Each row was made from one small tree. Brackets hold a mark, then the marks that hang from it, in the order of their numbers. Every link used is in the known rows. Write each row's tree.
Known rows
[k821 [k62 [k892 k337]]]: [ -3  15 -16  17   6  -4 -18   6  13   4   3  -2  15  -3   3   8  -1   1]
[k892 [k62 k821] [k337 k392] [k586 k833]]: [-10 -22  -9 -13   9 -15  14  -8 -14  -1  -9   4 -20   3   1 -18  -2  -4]
[k833 k586]: [  9   4  20   9   7  10  -7 -15  23   7  -6 -17  22  24  14  11 -10  -2]
[k337 [k892 k62 k586]]: [  7  19  23 -12  -1   1   3  11  -2   0  -4   8 -11   0  -2  -3   2  -8]
[k892 k62 k337]: [  1   5   2 -24  -6 -22   4  -3  15  10  -4 -13 -16  -5   2  11  10  11]
[k392 [k337 k892]]: [  8  12   5  -9  12  21 -24  21 -22  -2  17 -33  10  11 -20  19 -16   2]
[k892 k62 k337 k586]: [  8   2  18 -18  -5 -26  20  -4   5   6 -24   6 -16 -20   5   8  22   7]
[k62 k821 k892]: [  2  -8 -35  31 -27  41 -10  -2  21  -5  35  -6  -6   2  -2   8 -22   0]
[k586 k833]: [  2  -7  19  -7  -8   2 -17 -12  17  -1  -4 -39  31  18   1  12 -24  -7]
[k337 k392 [k892 [k62 k821] [k586 k833]]]: [-11  -4  -5  -4  14  12   0   5 -24  -6   8   7 -10  24  -2 -25 -23 -18]
[k699 [k892 k62 k337]]: [ -9  11   2 -26 -12 -18   1  -9  20  12   2  -3  -5   0   2   4  22  20]
[k821 [k62 [k892 k337 [k586 k833]]]]: [ -3  -2   6  15  12 -12  -5  -5   0   0 -30   9  18  -7   6   0   1 -14]
[k892 k337 k586]: [  8   0  27   1  -2 -13  10   6   1  -1 -16  -4   0 -13   0  16  14   7]
[k62 k821 [k892 k337 k586]]: [  1 -16 -21  30 -16  22  15   6   5  -6  11  18 -28 -21  -4   9   4   5]
[k892 k62]: [  9   8   5 -18 -16  -7  -6 -14  20   4   0 -15  11   3   6   4  -3   0]
[k821 k62]: [  7  19   8  17  -2  -8 -16  -8   9  -4 -10 -17  50  11  14   5 -17   5]
[k62 k821]: [  5  -7 -12  24 -26  20  -2  -6  13  -9  16 -21   9   8   6  12 -23  10]
[k699 k892]: [ -2  13  13   4 -18  10 -15  -8  22   1  13 -17  36  15   4   6  -2  12]
[k699 [k892 [k337 k392] k586]]: [ -8  10  22  -7  15 -10  -1   7  -6   1   9   7  14   5  -1  -5  20  12]

Write each row's tree
[  4  11   1  27   5  -8  -2   6   2  -1 -18  20  14 -18   6   2  12  -1] => [k821 [k62 [k892 k337 k586]]]
[  5 -20 -12 -10   0  16   5   0 -40  -3 -15  -1 -13   0 -13  -8 -12  -8] => [k392 [k337 [k892 [k62 k821] [k586 k833]]]]
[ 10  -5 -16   0  -7  19  10   9 -37  -5  -1   9 -20  -8 -12  -4  -1   3] => [k392 [k337 [k892 [k62 k821] k586]]]
[  4 -12  -8   3 -18 -12  29  -7  -2  -1 -15  13 -33 -20   8   0  15  13] => [k892 [k62 k821] k337 k586]
[-16   1  16 -33  21 -25   0 -12  -6   7 -11  10   8   9   1 -20  17  -2] => [k699 [k892 k62 [k337 k392] [k586 k833]]]
[ 11  -6  25  -9  18  14 -15  12 -36  -3 -16 -24  18   6 -18  10 -13 -13] => [k392 [k337 [k892 [k586 k833]]]]
[ -1   4   4   3  22   5  -8  16   1  -2  22  12  -4  -5 -10   1   7  -8] => [k62 [k892 [k337 k392] k586]]
[-10   2   1   7  35 -11 -16   4 -11  -4 -10  11  27   8   2 -17  -6 -20] => [k821 [k62 [k892 [k337 k392] [k586 k833]]]]
[ -4 -11 -25  23   6  21   4  12  -7  -8  29  20 -21  -7  -6  -4  -2  -1] => [k62 k821 [k892 [k337 k392] k586]]
[ -5  10 -19   4 -16  20   0   9   0  -2  24  -7 -27  15   1  -1 -20   2] => [k337 [k892 [k62 k821]]]
[ -1  -9 -14  -5   6 -11  22   1 -12  -4   4  17 -23  -6   4 -13   8   8] => [k892 [k62 k821] [k337 k392] k586]
[-13 -24 -22  12  12  19  -1   5  -8  -7  17   8 -15   3  -6  -6  -9 -14] => [k62 k821 [k892 [k337 k392] [k586 k833]]]
[  3   7  13 -24  18 -26   7   2  -8   2  -6   7  -7  -7  -3  -7  15   1] => [k892 k62 [k337 k392] k586]
[  7  13  21 -10 -20  -8   9 -18  11   5 -13  18  22  -5   5 -10  18   8] => [k699 [k892 k62 k586]]
[  2   6  25 -19   6  -3  -1   2  -5   2 -18  -6  -3  11   0  -6  -9 -20] => [k337 [k892 k62 [k586 k833]]]
[ -2 -27  -6  -7 -14 -13  26 -16  -2   1 -27   3 -26  -9   6  -2   4   2] => [k892 [k62 k821] k337 [k586 k833]]
[  3 -12  22 -27   0 -28  14 -12   4   9 -36  -5  -9 -12   3   2  13  -6] => [k892 k62 k337 [k586 k833]]
[ -4  15  -4  17  28  -7 -12  13 -10  -4   3  20  21  -4   3 -12   5  -7] => [k821 [k62 [k892 [k337 k392] k586]]]
[ 13  -8  -7  11 -28   3  22 -16   2  -6 -10  15  -7 -13   8  -9  -1   5] => [k892 [k62 k821] k586]
[-10   8 -13  -7  18  10 -23  15  11   2  40  -9   0   9 -11   7  -6  -6] => [k62 [k892 [k337 k392]]]
[ -3 -10 -27  -1 -21  -7  16  -5   9   3   5  -8 -31  -6   7   8   2  17] => [k892 [k62 k821] k337]
[ 10  16   5  32  -3   8  -9  -3   6  -6 -11  19  39 -10   8  -6  -4  -9] => [k821 [k62 [k892 k586]]]
[-17  15   5 -13  14  -6 -15   5   5   7  29 -13  15  20  -3   1   5  15] => [k699 [k892 [k337 k392]]]
[ -6 -12 -37  23 -20  24  -1   7  16   1  29  -4 -30  -4  -3  15  -8   7] => [k62 k821 [k892 k337]]
